Every row comes from one small tree of marks. Brackets hold a mark, then the marks that hang from it, in alphabetical order. Every link used is in the known rows. Which tree was each row made from?
Known rows
(G (W (B Y) N)): [-2.77 -1.13 -0.70 2.65 -0.47 -0.34 2.08 -0.42 -0.97 -2.21 -0.20 0.02 0.57 1.28 -2.08 1.76 -2.04 -1.65 -2.53 2.72 -0.95 -0.59 0.13 2.60 1.83 0.35 -3.45 0.14 -1.26 -0.09 -1.42 2.94]
(N (H (B (Y G))) W): [0.70 -3.04 2.37 -2.51 5.07 2.49 -3.17 -3.84 -4.01 0.90 -1.08 2.40 0.84 2.96 0.77 1.58 0.58 1.15 3.56 -0.27 -3.62 2.28 1.47 -5.02 -3.01 1.66 6.89 -0.12 6.21 -1.53 0.31 1.47]
(Y (G P (W N))): [-1.59 -0.88 -1.23 1.21 2.44 -0.23 -1.46 2.66 2.47 4.57 -0.42 0.70 0.06 -2.25 0.14 -2.35 0.73 0.57 -1.91 1.71 1.14 1.26 -0.07 1.11 -0.88 -0.12 -1.61 -0.38 -1.77 0.64 -2.34 -2.68]
(G (P D) W): [2.18 2.69 0.12 0.38 -4.55 -2.10 0.51 2.38 1.59 3.02 1.77 -1.97 -1.76 -4.69 1.60 -2.36 -0.08 0.35 -0.74 -2.18 0.68 0.95 -1.31 4.13 -1.06 -1.01 -0.62 2.52 -2.78 -1.36 -0.10 -2.30]
(Y (G P W)): [0.55 0.25 -1.67 0.51 -0.63 -1.57 -2.44 2.49 1.91 4.94 0.40 -2.58 0.76 -3.18 0.53 -3.53 1.73 2.22 0.93 1.46 0.66 3.13 -0.98 0.24 -0.79 1.27 1.86 1.32 -1.02 -0.09 -1.91 -2.37]
(N (H (B (Y (G P)))) W): [-1.99 -1.24 1.68 -1.90 6.66 1.59 -5.68 -2.74 -2.22 1.71 -0.74 -0.33 1.40 1.08 3.34 1.30 1.44 -0.66 1.68 -0.15 -4.51 2.28 -0.44 -4.77 -4.33 -0.56 6.84 0.40 4.64 -0.86 -0.42 0.27]
(B (W N) (Y (G (P D)))): [2.55 2.66 0.18 0.26 0.48 0.40 -0.57 2.37 -0.68 -1.31 -1.48 0.17 -0.28 -1.93 2.63 1.35 -1.05 -0.50 -2.68 0.68 1.96 3.26 -0.02 -0.72 0.40 1.48 -1.19 -1.16 1.28 0.20 -0.90 -3.09]
(G (W (B Y))): [-0.88 -0.83 -1.25 1.79 -2.74 -0.69 0.98 -1.19 -2.22 -2.19 1.44 -2.62 0.05 -0.14 -1.78 1.40 -0.96 0.07 0.56 2.19 -1.76 1.22 -0.32 2.56 1.86 1.78 0.14 1.23 -0.22 -0.76 -0.57 3.59]
(W (B Y)): [-0.90 -2.82 -2.44 2.24 -2.87 -0.23 0.48 -1.21 -3.02 -2.45 0.52 -3.23 -0.75 1.93 0.86 0.22 -0.58 -0.64 1.60 0.78 1.25 1.20 0.92 1.70 2.01 2.00 1.37 2.63 -0.08 -0.78 0.84 2.96]
(N H (W (B (Y (G P))))): [-0.76 -3.29 -0.49 1.36 2.77 3.43 -6.16 -2.56 -1.51 1.23 0.63 -3.20 0.33 -0.50 3.59 3.16 0.81 -0.45 1.57 0.71 -3.60 2.16 0.42 -4.44 -1.55 2.10 2.88 1.49 3.65 0.82 0.04 3.05]
(W (B (Y (G (P D)))) N): [0.50 -1.51 -2.34 1.03 1.13 1.29 -2.09 0.69 0.84 0.55 -1.54 0.80 1.02 -0.50 2.74 -0.67 -0.11 0.28 -1.80 -1.78 3.78 0.72 2.37 -0.75 1.01 0.68 -3.68 2.04 -1.53 1.27 1.07 -1.85]
(P D G): [5.45 0.33 0.41 0.46 -6.68 -1.12 1.80 2.01 0.41 2.43 2.62 3.12 -2.14 -2.11 1.36 -1.05 0.97 3.69 4.15 -6.90 5.43 -0.44 3.33 1.30 1.71 -0.45 0.23 2.28 -1.62 0.90 2.58 -3.61]
(H (B (W N) Y)): [-2.74 1.88 1.45 -0.73 3.03 -1.40 2.39 -0.46 -2.87 -6.41 -3.63 1.22 1.01 3.70 -0.65 1.92 -2.27 -3.52 -2.38 2.04 -0.15 0.84 -1.78 0.32 1.93 -0.56 1.58 -2.03 1.02 -0.92 -0.73 0.56]
(D (P (G (W (B Y) N)))): [-0.50 -0.44 2.43 1.11 0.47 1.71 1.38 1.19 2.69 -2.60 3.33 0.12 0.52 -0.30 -2.74 1.16 -0.67 -1.61 -0.12 2.64 -0.97 -5.20 0.46 0.88 0.47 -1.23 -3.37 -0.45 -2.59 3.31 -2.20 -0.86]
(P D (G W)): [5.39 2.42 2.04 -0.48 -7.61 -1.88 2.97 3.03 1.67 2.71 3.96 3.53 -1.49 -3.06 -0.65 -1.17 1.10 5.18 3.31 -5.01 1.96 -0.01 1.51 2.02 0.65 -0.52 -1.45 0.54 -0.92 0.14 1.00 -4.58]
(G P): [-0.91 -0.54 -2.74 2.71 -1.24 -1.65 -1.23 2.09 1.05 1.60 0.78 -3.63 -2.49 -2.56 3.06 -2.10 0.56 -0.67 0.53 -0.93 3.04 1.68 -1.30 2.32 0.83 -0.87 2.93 3.36 -2.22 -0.32 -0.17 -0.71]
(P D (G (W B N))): [1.28 1.80 0.30 0.85 -5.92 -1.56 2.16 1.72 3.24 0.99 1.87 5.09 0.48 -2.00 -0.80 0.55 0.10 3.19 -0.26 -4.56 3.04 -4.19 2.67 1.81 2.04 -1.39 -7.06 -0.03 -3.98 2.35 1.73 -3.48]
(D P): [1.62 -2.77 -0.35 0.94 -0.40 2.49 0.27 1.93 1.68 -0.04 1.76 -3.87 -2.36 0.51 0.01 -3.00 -0.01 -1.55 3.35 1.20 1.45 -2.14 -0.72 2.19 0.35 0.85 2.79 2.20 -2.79 -1.53 -0.64 0.27]
(G P (W (B Y))): [-2.29 1.28 -1.51 2.42 -1.10 -1.54 -0.63 -0.01 -0.51 -1.49 1.34 -5.18 0.45 -2.29 1.39 0.54 0.30 -1.64 -2.23 2.42 -1.71 1.90 -1.99 2.10 -0.30 0.66 -0.10 2.40 -1.54 -0.06 -1.59 1.98]
(N (H B)): [-0.78 -1.06 -0.05 -2.72 1.89 -0.33 -0.10 -2.07 -0.68 -0.14 -1.77 -0.37 -1.74 2.51 0.35 -1.86 1.24 -1.40 1.56 -2.40 -0.14 -1.85 -0.92 -0.33 -1.33 -2.62 4.31 -0.36 0.89 -1.93 2.42 3.14]
(H B): [-1.43 -1.02 -0.95 -0.37 0.50 -1.52 0.84 -0.81 -1.52 -0.47 -1.28 0.23 0.24 2.46 0.50 -3.80 0.55 -0.71 1.43 -2.58 3.18 0.03 0.62 1.17 1.21 -0.81 4.07 2.34 -1.92 -2.37 1.56 0.22]

Which tree is each row?
[1.91 -0.38 1.56 -4.57 4.70 0.81 0.06 -2.74 -2.36 0.81 -1.48 0.32 1.29 2.79 -1.89 -0.60 0.23 0.97 0.97 2.42 -3.74 1.30 -1.12 -3.33 -4.07 0.57 4.34 -1.46 5.49 -1.76 -0.01 1.57]	(N (H (B (Y (G W)))))
[0.24 -1.97 -3.22 0.96 -2.55 1.31 -0.89 -0.42 -0.16 2.38 0.07 -0.68 2.30 0.91 -1.12 -3.53 1.28 2.25 2.30 0.65 1.09 0.44 0.80 0.02 2.41 4.13 -1.85 1.47 -1.83 -0.09 0.78 0.79]	(Y (G (W B)))
[2.55 -1.87 -0.37 -0.74 -0.32 -0.19 1.36 0.22 -2.91 2.14 0.93 -1.04 0.55 -0.53 -2.10 -0.85 0.02 3.26 2.31 3.31 -1.32 4.58 -0.01 -0.12 -0.30 3.64 2.05 1.08 3.08 -1.74 -1.79 -0.77]	(B (Y (G W)))
[-3.86 1.91 2.20 -2.00 7.34 -0.97 -0.10 -2.08 0.38 -1.39 -1.28 -1.27 -0.77 0.54 -0.22 1.82 -1.53 -4.37 -5.19 1.59 -3.83 -1.14 -3.18 0.59 -4.34 -5.36 1.19 -2.38 2.21 -0.53 -1.40 1.04]	(G P (W (N (H (B Y)))))
[3.39 0.97 1.64 -0.68 -2.85 0.88 0.78 2.52 2.69 1.36 4.41 -0.58 -1.32 -2.24 -1.88 -1.96 0.89 1.67 3.73 0.41 0.09 -3.15 -0.32 1.20 0.20 -0.62 1.13 -0.07 -1.99 1.83 -1.97 -2.84]	(D (P (G W)))
[-0.89 0.37 0.89 0.87 -1.59 1.57 0.57 1.60 5.02 -0.66 2.75 0.86 0.27 -0.55 -2.12 -1.11 0.85 -0.75 0.26 0.41 1.05 -6.98 0.36 1.16 1.28 -2.03 -4.80 -0.19 -4.94 3.63 -1.49 -1.26]	(D (P (G (W B N))))
[4.43 2.78 0.06 0.00 -2.57 -0.63 -0.75 2.56 -1.77 -0.30 -1.12 -1.85 -0.58 -2.12 3.71 -0.46 -0.37 1.73 0.58 0.44 1.15 5.00 -0.43 -1.43 -0.23 2.33 2.56 0.22 1.27 -1.00 -0.06 -2.30]	(B W (Y (G (P D))))
[-0.58 -2.64 -1.06 -0.73 0.58 2.36 -0.57 -1.33 1.89 3.78 -1.33 2.21 -0.10 2.20 -2.26 -0.16 0.53 0.45 -0.28 1.13 -1.28 -2.38 0.25 -1.30 -0.03 0.46 -4.44 -2.47 0.05 0.15 0.56 2.86]	(Y (G (W B (N H))))
[-2.08 0.21 2.58 -2.46 5.85 -0.52 2.02 -2.55 -1.18 -1.85 -1.64 1.11 -0.40 2.36 -2.82 2.33 -1.78 -2.72 -2.77 2.15 -4.05 -1.21 -1.69 1.13 -2.27 -3.06 1.17 -3.09 3.02 -1.27 -1.11 2.36]	(G (W (N (H (B Y)))))
[1.29 0.18 -1.21 0.44 1.87 -0.70 -1.58 1.07 -1.05 3.09 1.09 -3.00 0.32 -2.46 0.34 -0.64 0.97 2.12 0.06 2.71 -0.84 4.96 -0.88 -0.18 -1.81 2.14 3.47 1.71 2.21 -0.23 -2.84 -1.82]	(B (Y (G P W)))
[2.38 1.70 1.85 1.23 -4.39 -0.57 2.95 0.83 0.52 -1.19 1.97 4.19 0.43 -1.08 -1.45 3.02 -0.54 2.22 -1.10 -2.54 1.46 -1.52 2.80 1.17 0.94 -0.15 -6.29 -0.22 -1.78 1.88 0.68 -2.68]	(P D (G (W (B Y) N)))
[3.00 2.31 2.55 -0.02 -4.71 -1.79 2.64 2.52 2.09 2.40 3.09 6.23 -1.13 -2.73 -1.62 0.29 0.18 3.05 0.45 -3.62 2.82 -2.18 1.89 1.82 0.67 -1.90 -4.79 -0.91 -2.04 1.59 0.36 -5.49]	(P D (G (W N)))
[-0.65 1.12 -1.71 0.65 -1.13 0.09 -1.40 1.95 3.21 3.53 -1.48 1.48 2.04 -2.65 1.24 -3.43 0.70 1.20 -2.57 -1.59 2.81 -1.13 1.13 0.62 0.67 0.50 -6.83 0.89 -4.75 0.72 0.68 -2.10]	(Y (G (P D) (W B N)))
[4.03 1.46 3.14 -1.93 -3.45 0.44 2.51 1.26 3.14 3.30 2.51 5.55 -3.76 -2.07 -1.63 1.35 0.20 3.16 0.56 -4.59 0.27 -3.17 1.41 0.96 -1.90 -3.89 -4.18 -3.27 0.88 0.92 1.51 -2.93]	(P D (G (W (N H))))
[-2.91 -3.51 -2.18 2.57 0.79 0.29 1.64 -0.67 -0.98 -3.23 -1.10 -0.47 -0.82 1.91 -0.26 2.12 -1.12 -2.44 -0.47 0.87 1.54 -0.07 1.20 2.04 3.04 0.30 -1.81 0.77 -1.33 -0.53 -0.49 2.24]	(W (B Y) N)
[1.33 0.75 1.39 -4.03 2.91 0.67 0.53 -3.17 -3.44 -2.98 -4.01 -0.89 0.19 3.89 0.06 -0.29 -0.66 -1.00 1.42 1.56 -2.46 2.45 -1.15 -4.72 -1.04 1.13 5.73 -3.99 5.72 -1.42 0.79 1.83]	(N (H (B W (Y G))))
[-0.45 -5.19 -1.62 -0.14 3.79 3.25 -0.81 -2.10 -1.14 0.19 -2.19 0.78 -0.45 3.38 0.14 1.77 -0.96 -0.86 0.47 1.19 -0.23 -0.54 1.21 -2.18 -0.19 0.38 -1.41 -1.45 2.38 -0.37 0.82 3.17]	(W (B (Y G)) (N H))
[0.03 1.49 1.20 -3.71 6.34 0.01 -1.83 -2.33 -1.16 1.55 -0.29 -2.09 1.50 0.30 0.37 -1.69 0.70 0.01 -1.56 1.89 -4.34 1.40 -2.72 -3.12 -4.94 -1.60 4.63 -0.57 4.46 -0.64 -1.23 -0.01]	(N (H (B (Y (G P W)))))
[-0.41 -3.16 0.43 -3.55 8.09 2.17 -0.73 -3.10 -1.90 0.22 -3.16 2.83 -0.21 4.59 -0.48 0.05 -0.33 -0.92 0.00 0.40 -0.66 0.27 0.96 -2.69 -2.77 -0.79 2.42 -2.08 4.37 -1.10 0.15 1.11]	(W (N (H (B (Y G)))))
[-2.83 1.00 -2.50 2.77 -3.43 -2.15 -1.51 1.31 2.18 0.02 0.54 -4.33 0.77 -2.28 0.65 -1.77 1.00 -1.34 -1.58 0.02 0.53 -0.43 -2.11 2.38 1.10 -0.37 -0.99 2.35 -3.96 0.41 -0.74 1.50]	(G P (W B))
[4.45 1.60 0.04 -0.89 -1.30 -0.36 -0.15 1.71 0.29 3.21 0.66 -1.47 0.86 -3.84 1.47 -1.12 -0.03 2.69 -0.28 0.17 0.33 4.75 -0.02 -0.33 -2.20 1.58 0.45 1.92 1.42 -0.75 -0.96 -3.38]	(B (Y (G (P D) W)))
[-2.83 -3.48 -1.71 1.07 0.39 1.88 0.05 -1.00 1.52 0.30 -1.44 0.16 -2.54 2.51 -0.42 1.04 -0.54 -2.69 -0.60 -1.91 0.55 -3.85 0.20 0.96 2.08 -2.36 -2.73 -1.37 -2.37 -0.66 2.31 4.61]	(W B (N H))
[-0.83 -0.29 -3.43 1.48 -1.37 -1.26 -2.87 1.30 2.68 2.98 -0.06 -2.91 2.61 -1.96 0.98 -3.90 2.24 1.18 0.47 1.08 1.46 0.85 -0.91 -0.95 0.24 1.50 -1.22 2.25 -2.83 0.44 0.37 -0.04]	(Y (G P (W B)))
[-1.15 -3.71 -0.41 1.94 -1.97 2.34 -2.31 -2.23 -0.91 0.20 0.81 -0.86 -1.53 0.50 1.33 2.95 0.02 -0.86 2.51 -1.78 -2.57 -1.69 0.73 -0.60 1.20 1.17 1.24 0.66 0.23 -0.97 2.20 5.13]	(N H (W B))
[-1.10 -0.81 1.64 0.36 -0.34 0.29 1.22 -1.26 0.59 -1.16 2.00 2.06 -1.34 0.47 -2.11 4.60 -1.08 0.55 -0.66 0.42 -2.54 -2.77 0.18 -0.56 -0.86 -1.68 -3.25 -3.00 1.84 3.31 -0.65 2.00]	(P (G (W (B Y) (N H))))
[-0.61 2.56 1.38 -2.61 -0.40 -0.51 1.07 -0.98 -0.61 -3.62 -3.30 -1.13 -0.83 3.02 0.36 -0.24 -1.17 -3.28 0.57 -1.30 -1.14 -1.50 -2.05 -1.58 0.15 -1.70 4.18 -3.78 1.97 -1.95 2.95 3.65]	(N (H (B W)))
[-1.27 0.30 0.68 2.15 -1.26 -1.24 2.36 0.17 0.64 -1.54 2.18 2.42 0.17 -0.23 -2.31 3.05 -0.42 0.87 -0.55 0.45 0.09 -1.86 1.56 0.57 0.88 -0.84 -3.81 -1.22 -0.03 2.77 -1.33 -1.61]	(P (G (W (B Y) N)))
[1.39 1.91 0.70 0.27 -4.47 0.69 -0.49 0.80 4.01 -1.17 3.93 -0.83 0.37 -0.97 -1.71 -2.27 1.35 1.24 2.69 0.53 1.07 -5.82 -0.47 0.36 1.63 -0.14 -1.01 0.73 -3.79 2.89 -0.94 -1.05]	(D (P (G (W B))))
[2.11 3.23 1.45 -3.19 2.26 -1.61 -1.06 -0.57 -1.16 0.97 -0.87 0.42 3.00 -0.79 1.41 -3.09 0.25 2.07 -1.02 -0.73 0.46 2.63 0.06 -1.44 -3.26 0.78 2.01 2.79 0.51 -1.18 -0.07 -3.60]	(H (B (Y (G (P D) W))))
[-2.14 0.77 -0.52 2.32 -3.46 -1.39 0.98 1.57 2.46 0.26 1.64 3.60 0.64 -0.50 -2.21 1.17 0.70 2.06 0.15 -1.51 1.85 -3.88 1.64 1.40 2.95 -0.95 -5.51 -1.36 -3.44 3.27 0.29 -0.95]	(P (G (W B N)))
[0.04 -0.13 1.84 -0.47 1.04 1.05 3.17 -0.29 -2.20 -3.73 -1.79 -0.37 -4.13 1.65 -0.17 5.42 -2.79 -4.27 -1.67 2.94 -3.75 0.59 -1.80 0.32 0.47 -1.21 0.91 -4.79 4.65 -1.40 -1.03 3.73]	(B (W (N H)) Y)
[-0.72 1.84 -0.34 -1.71 4.44 -1.87 -1.46 -0.65 -1.14 0.86 -0.64 -1.43 3.02 -0.39 -0.12 -3.43 0.88 0.61 -1.81 2.18 -0.94 3.15 -1.71 -1.78 -2.71 0.80 4.56 1.78 1.64 -0.57 -1.61 -1.96]	(H (B (Y (G P W))))
[-1.88 -3.36 -0.22 3.46 -2.47 1.25 -1.04 -1.77 -3.16 -2.25 1.54 -1.18 0.32 0.30 1.64 4.38 -0.47 -0.31 3.45 -0.08 -2.20 1.41 1.91 0.71 1.86 3.62 2.91 3.22 0.55 -1.09 0.20 3.08]	(N (W (B Y)))
[-1.96 2.15 -1.10 1.54 -2.44 -1.42 -0.34 2.22 4.38 0.99 -0.27 -0.14 0.17 -2.91 0.96 -1.01 -1.28 -1.67 -3.72 -2.34 1.76 -2.19 -0.21 3.52 1.16 -2.29 -6.46 1.62 -6.09 0.41 0.89 -0.96]	(G (P D) (W B N))
[-3.20 2.35 0.34 -0.97 1.54 -2.14 1.64 0.37 -0.80 -4.25 -4.27 1.92 0.62 3.43 -1.10 0.00 -1.14 -3.53 -2.18 0.16 2.27 -1.85 -0.63 0.81 3.15 -1.38 0.65 -2.41 -1.31 -1.69 0.70 0.22]	(H (B (W N)))
[-0.71 -3.59 0.60 1.81 -0.04 2.83 -1.94 -2.92 -3.19 -1.87 2.00 -1.67 -1.85 0.94 2.01 5.32 -0.66 -2.11 2.25 0.06 -4.85 0.41 1.10 -0.59 -0.38 1.43 3.07 0.94 3.48 -0.85 0.84 5.26]	(N H (W (B Y)))
[-1.02 1.22 0.30 -2.20 4.12 -0.38 1.64 -0.61 -2.86 -3.86 -4.27 2.47 2.58 4.08 -1.06 0.66 -0.71 -1.16 -1.15 2.14 1.02 1.51 -0.11 -2.57 1.97 1.23 1.41 -1.86 2.38 -0.39 -0.03 -1.21]	(H (B (W N) (Y G)))
[-0.53 2.74 0.73 -1.51 0.09 -1.88 1.86 -0.81 -4.68 -6.79 -2.44 -1.62 0.37 2.93 0.26 0.77 -1.49 -2.73 0.04 1.50 -0.49 1.78 -1.94 -0.92 1.36 0.64 5.06 -0.36 2.21 -1.43 -0.14 1.75]	(H (B W Y))
[3.33 2.46 0.19 0.51 -8.56 -1.97 1.66 1.13 2.34 1.33 2.41 2.22 0.58 -1.98 -0.61 -1.17 1.15 4.45 2.09 -5.06 2.71 -1.63 2.22 0.96 2.00 0.23 -4.47 1.32 -3.38 2.07 2.14 -2.13]	(P D (G (W B)))
[-2.30 2.38 0.33 -0.81 6.25 -1.23 -1.33 0.68 -1.13 -3.39 -4.75 0.66 2.34 1.74 1.58 -0.40 -0.89 -2.41 -3.08 2.53 0.97 2.19 -1.43 -3.15 -0.50 -0.63 1.86 -1.15 1.14 0.28 -1.58 -2.11]	(H (B (W N) (Y (G P))))
[-3.36 -1.12 -3.21 2.16 1.38 -0.07 -2.34 0.84 3.28 2.87 -1.55 -0.36 2.19 -1.12 0.09 -2.09 0.97 0.27 -1.93 1.49 1.60 -1.27 -0.08 -0.03 1.27 0.43 -3.94 0.36 -3.37 1.53 -0.93 -0.56]	(Y (G P (W B N)))
